Each row was made from one small tree. The marks that hang from a mark follow it in brackets, in alphabetical order. Every link used is in the known rows. Write each row's tree.
(in the rows, 128 means zero)
Known rows
Z[E[N]]: [119 150 120 143  98 133 166 127 123 131 146 136 118 116 160 152 102 131
 127 133 143 176 108 142  90 113 128 105 137 120 141 153  98 121 133]
D[S[U[N[T]]]]: [145 155  77 139  88 108 101 159 132 162 106 131 114 117 117 192 157 159
  92 144  64  96 125 173 144 126 148 170 143 136 110 146 136 125 107]
Q[D[J[W[S]]]]: [167 141 163 112 168 168 136 109  60 103 143 105 103  92 176 150 171 195
 117 131 182 166 135 118 155 120  65 154  81 100 140  88  90 124 104]
S[D T U]: [130 142  97 123 120 165 104 108 170 102  66  73 125 140  83 124 126 164
  89  79  97  94 152 135 114 149 191 135  92  87 133 159  97 128 107]
D[J[T] Q S[E]]: [138 147 114 183 144 106  99 111  98 157  38 138  88  79 157 214 115 157
 127 108 101 101 146 180 145 107 122 137 136 101  78  52 137 158  61]
W[S]: [150 127 145 149 144 147 139 131 104 126 126 130 126 125 130 122 152 133
 146 116 129 135 151 152 147 114 117 134 100 134 115 109 124 106 111]
Q[D[S[R]]]: [139 129 123 141 122 149 108 110 140 150 112 149  91 115 154 163 149 156
 107 135 120 190  99 155 113 142  94 116 113  89 121 126 127 105 146]
D[J[T W[S[R]]]]: [122 182 152 156 165 128 146 125  74 144  96 132 113  89 156 152 131 129
 125  65 145 121 161 166 190  92  80 121  76  89  84  27  84 136 104]
J[T W[S]]: [118 130 183 153 152 136 144 119  65 141 124  99 121  67 141 128 172 121
 147 101 132  92 127 142 183  86 102 130 101 106 122  79 121 122 120]
D[J S[E]]: [152 151 110 146 179 137  91  94 124 124  79 140 116 116 166 196 133 160
  87 111 112 143 139 167 122 136 141 133 117 109  95  94 158 150  70]
S[D T]: [135 126 108 138 136 162 115 100 158 126  86  93 124 124 102 101 104 144
 104  99  99 109 134 122 128 157 149 134 105 100 119 144 114 114 125]
Q[D]: [143 112 146 112 111 144 117 114 111 112 149 112 106 116 147 145 148 158
 129 146 147 163 106 117 114 136 109 126 134 112 161 148 117 110 145]
J[T[N] W]: [ 86 115 158 153 111 137 159 137 101 134 142 117 142  70 164 144 135 124
 135 129 124  73  97 121 153 117 120  99 125  78 129 112 114 160 128]
Q[D[J S[U]]]: [179 142 111 120 122 163  68 109 118 104  90 120  73 124 167 215 167 219
  94 133 138 177 121 160  89 160 124 157 106  97 139 128 112 128  93]
Q[D[S[E]]]: [140 112 147 131 147 152  96  81 120 118 112 111 107  97 164 182 176 161
  99 141 113 163 100 148 112 129 140 113 132  90 143 145 161 119 112]
S[D[Q] T[N]]: [124 101  78 175 100 173 168 139 166 133  78 121 132 117 111 111  75 170
 130 130  92  81 143 125 125 151 133 127 107  82 101 134  79 152 102]
S[D[Q] R]: [115 163  90 160  96 127 138 136 163 144  67 136 138 144  86 116  89 125
 124 113 112 125 150 124 163 112  91 131 109  99 103 107  83 131 126]
R[S[D[J] T]]: [154 142  96 140 175 159 117  85 159 132  47  90  90 147 116 129  98 160
  76  80 134 121 156 125 101 185 151 153  93  84  84  99 127 100  84]
R[S[T]]: [120 101 113 130 172 132 157 109 153 156  85  98  90 130 110 109 122 134
  99  97 126  99 145 138  96 154 179 130 111  94  94 105 139 109 107]
U[N[T] S[E]]: [ 97 180  83 130  90  69 139 133  97 136 139 128 170  94 136 170 154 133
  91 139  86  68 163 130 147  70 154 135 171 125 111 142 169 148  89]
D[Q S[U]]: [137 128  88 154 108 131 115 149 146 145  60 134  94 118 107 173 148 177
 119 141 106 108 138 165 122 114 138 161 118 109 115 118 114 151  82]
R[S[D T]]: [128 116 116 141 159 158 128  89 171 138  65  77 104 139  97 102 122 134
  85  93 116 106 136 119 104 170 165 141 100  84 102 128 141  88 110]
J[T W]: [ 96 134 165 135 137 114 133 119  91 142 123  93 123  69 137 132 149 115
 128 115 133  82 103 117 166 100 118 121 129 102 138 100 124 141 138]
U[N]: [110 142 118 120 106 116 111 142 128 144 121 109 133 118 106 140 122 141
 124 147 110 121 128 142 144  99 105 136 138 145 130 135 110 120 118]
S[E[N Z] R U]: [ 95 184 110 163  83 145 150 100 154  99  96 133 139 184 102 187 111 148
  95  55  99 111 157 183 138  77 182  69  98  57 164 143  96 188  92]
Q[D[S]]: [157 104 141 136 126 159  96 105 122 139 122 129  84 101 164 165 169 171
 119 160 125 183  85 138 105 152 100 139 129 109 142 145 146 104 134]
D[J]: [153 154 111 125 142 127 115 124 112 117 115 138 116 137 148 155 105 155
 116 119 147 144 149 134 124 142 111 145 119 131 111 100 113 140 104]
T[N]: [119 110 120 150 102 152 154 146 138 117 147 149 148 131 153 141 112 141
 134 138 121 116 121 133 114 144 131 107 123 109 119 140 118 148 121]
D[Q S[E]]: [124 119 105 164 151 120 128 121 133 148  72 138 116  97 128 166 136 148
 117 139  91 108 138 159 142  97 136 134 133 109 102 102 145 153  79]
D[J Q S]: [170 138  82 167 146 130 118 134 122 160  64 164  81 109 147 176 104 185
 130 149 124 146 142 155 131 139  83 175 121 125  78  74 118 151  77]
R[S[E[N] T]]: [ 92 130 117 153 174 152 184  70 161 154  79 100 117 135 131 135 126 138
  68  92  96  97 155 159  89 134 212  97 119  60 113 112 148 132 101]

Write each row's tree
[ 93 177  90 130  79 120  92 131 154 102  44  62 155 129  56 174 129 168
  96 119  84  70 166 147 163  67 154 136 123 105 145 151  87 143  61]	S[D[Q] E U[N]]
[141 159 100 152  84 111 191 148 105 148 175 158 120 118 174 153  99 111
 122 138 126 153 110 136 110 130 137 120 159 131 127 149 114 125 150]	Z[E[N[T]]]
[162 137 105 191  77 138 177 120 108 150 160 171 115 158 139 157  98 142
 136 125 101 117 118 135 151 134 119 135 146 119 148 148 132 161 139]	E[N[T] Z]
[121 143 149 117 150 156 146 135 102  99 123  91 138 111 117 131 192 156
 109 104 144  96 152 140 166  88 139 142  74  97 144 113  98 140  94]	J[W[S[U]]]
[110  82 106 150 146 156 184 130 163 146 103 121 110 135 137 120 113 146
 106 111 117  86 138 144  83 171 183 113 106  77  85 119 130 128 100]	R[S[T[N]]]
[176  93  96 153 139 195 129 108 133 133 106 146  73 100 197 181 109 226
 106 139 114 162 112 162  75 193 122 133 104  75 100 119 105 141  96]	Q[D[J S[T[N]]]]
[144 119 117 146 185 189 194 134 102 117 122 129 125  93 171 127 114 192
 113 100 135  95 164 147 145 140 122 128  58  81  85  73  74 166  74]	D[J[W[S[T[N]]]]]
[112 157  92 177 112 147 140 105 153 143  55 133 118 122 129 201 151 180
  95 136  77 109 149 186 115  95 174 128 119  78 131 120 119 173  75]	D[Q S[E[N] U]]
[140 118  88 134 149 158 111 118 162 140  65 109  87 117 118 153 147 176
  90  98  82 103 136 176  95 144 191 141  98  92 107 137 123 141  94]	D[S[T U]]
[116 107  91 134 107 165 158 150 162 109 107 115 132 135 124 141 114 177
 106  98  95  71 150 158  92 148 206 105  98  78 116 148  86 166  97]	S[T[N] U]
[ 91 161 190 176 155 154 171  76  75 141 117 101 150  68 161 158 175 123
 117  95 107  93 137 166 177  69 138  95 107  74 140  80 127 142 111]	J[T W[S[E[N]]]]
[160 146 128 171 140 128  77 108 102 161  72 148  78  90 171 199 124 155
 126 107 115 139 116 175 124 148 104 149 128 119  86  76 146 126 101]	D[J[T] S]
[138 181  68 114 111 155  76 120 159 109  42  69 117 137  87 163  96 207
  73  88  93  99 173 157 126 137 152 159  92 106 119 135  65 128  72]	S[D[J] T U[N]]
[120 161  94 142 121 136 107 131 167 142  75 146 113 140 116 171 148 143
  91  96  98 138 134 182 119 125 155 119  96  87 103 121 119 139 112]	D[S[R U]]
[109 169  84 127 111 155 119 113 187 119  54  94 133 153  78 121 108 146
  79  52  93 101 163 155 127 138 186 113  79  68 114 136  78 132 117]	S[D R T U]
[126 128 112 162 119 132 132 119 154 146  57 101 108 142  88 123 123 135
 118 134 139 108 143 107 134 137 115 160 121  99 108 113 132 101  99]	R[S[D[Q]]]
[127 170  91 132  81 112 104 138 153 140  85  79 133 157  80 163 156 138
  70 119  97  77 141 131 141 141 166 170 133 113 118 157 136  87 105]	R[S[D U[N[T]]]]
[117 212 102 155  68 109  60 103  98 133  66 107 134  82 134 191 121 172
 112 119 114 115 150 129 133 101  74 158 142 115 110 121 126 111  83]	U[N S[D[J[T]]]]
[ 95 190 100 161 123 153 132  89 174 141  64 149 140 147 141 200 150 147
  63  91  71 140 146 206 113 108 190  86 100  58 125 126 126 159 104]	D[S[E[N] R U]]
[105 160 132 125 136 138  95  86 167  84  53  55 146 162  91 162 173 125
  59  77 124  90 154 136 113 128 212 118 103  66 138 150 154 109  73]	R[S[D E U]]
[120 156  91 122  91  90 133 160 134 154 107  98 117 150  95 168 155 137
  83 123 102  72 149 149 131 124 174 161 143 122 110 133 134 106 102]	R[S[U[N[T]]]]
[118 121 110 134 167 154 125  82 153 143  80 115  95 101 145 158 136 158
  78  89  85 147 124 178 110 129 166  85 103  56 108 119 125 125 116]	Q[D[S[E R T]]]
[151 152  94 158 139 135 121 116 142 139  44 113  96 147 111 149 101 161
 106 125 156 125 161 114 126 155  98 176 110 101  89  82 119 112  76]	R[S[D[J Q]]]
[110 195 136 184 128 180 150  74 147 124  82 136 174 151 126 142 130 120
  92  75  90 152 172 175 161 105 135  88  79  74 122 114 112 113 116]	W[S[D E[N] R]]
[ 94 161 163 133 109 126 112 144  79 134 100  63 126  70 105 163 184 158
 128 100 109  68 144 172 189  51 121 141  98 106 140 102  85 123  90]	J[T W[S[U[N]]]]
[157 140 187 136 150 153 122 101  38 117 126  92  87  62 184 170 169 181
 137 111 171 143 127 135 165 111  68 144  99  91 135  69  92 114 112]	Q[D[J[T W[S]]]]
[145 188  76 140 134 139  94 129 154 132  59 159 100 149 139 199 124 171
  80  84 116 153 154 190 116 141 138 134  85  91  85  92 105 151  87]	D[J S[R U]]
[119 124  82 145 125 145 137 118 176 135  20  67  91 146  59 122 124 170
  90  92 114  68 170 134 109 140 187 160  96  68 105 121 101 118  75]	R[S[D[Q] T U]]
[150 165 111 178  99 121  97 123 108 139  47 117 103 105 126 166  84 156
 146 109 127 106 147 131 157 132  81 156 129 113 101  76  94 130  97]	S[D[J[T] Q]]
[159 164  89 152 117 140 113 125 130 120  65 128 117 135 118 146  80 173
 127 129 139 131 158 117 148 141  82 168 114 119 108  98  88 137  90]	S[D[J Q]]
[116 193  89 138 139 133 145 128 132 134  70 125 135 117 113 129  85 155
  97 110 148 120 155 105 189 111  61 147  86  79 100  68  62 161 103]	S[D[J[W] Q] R]
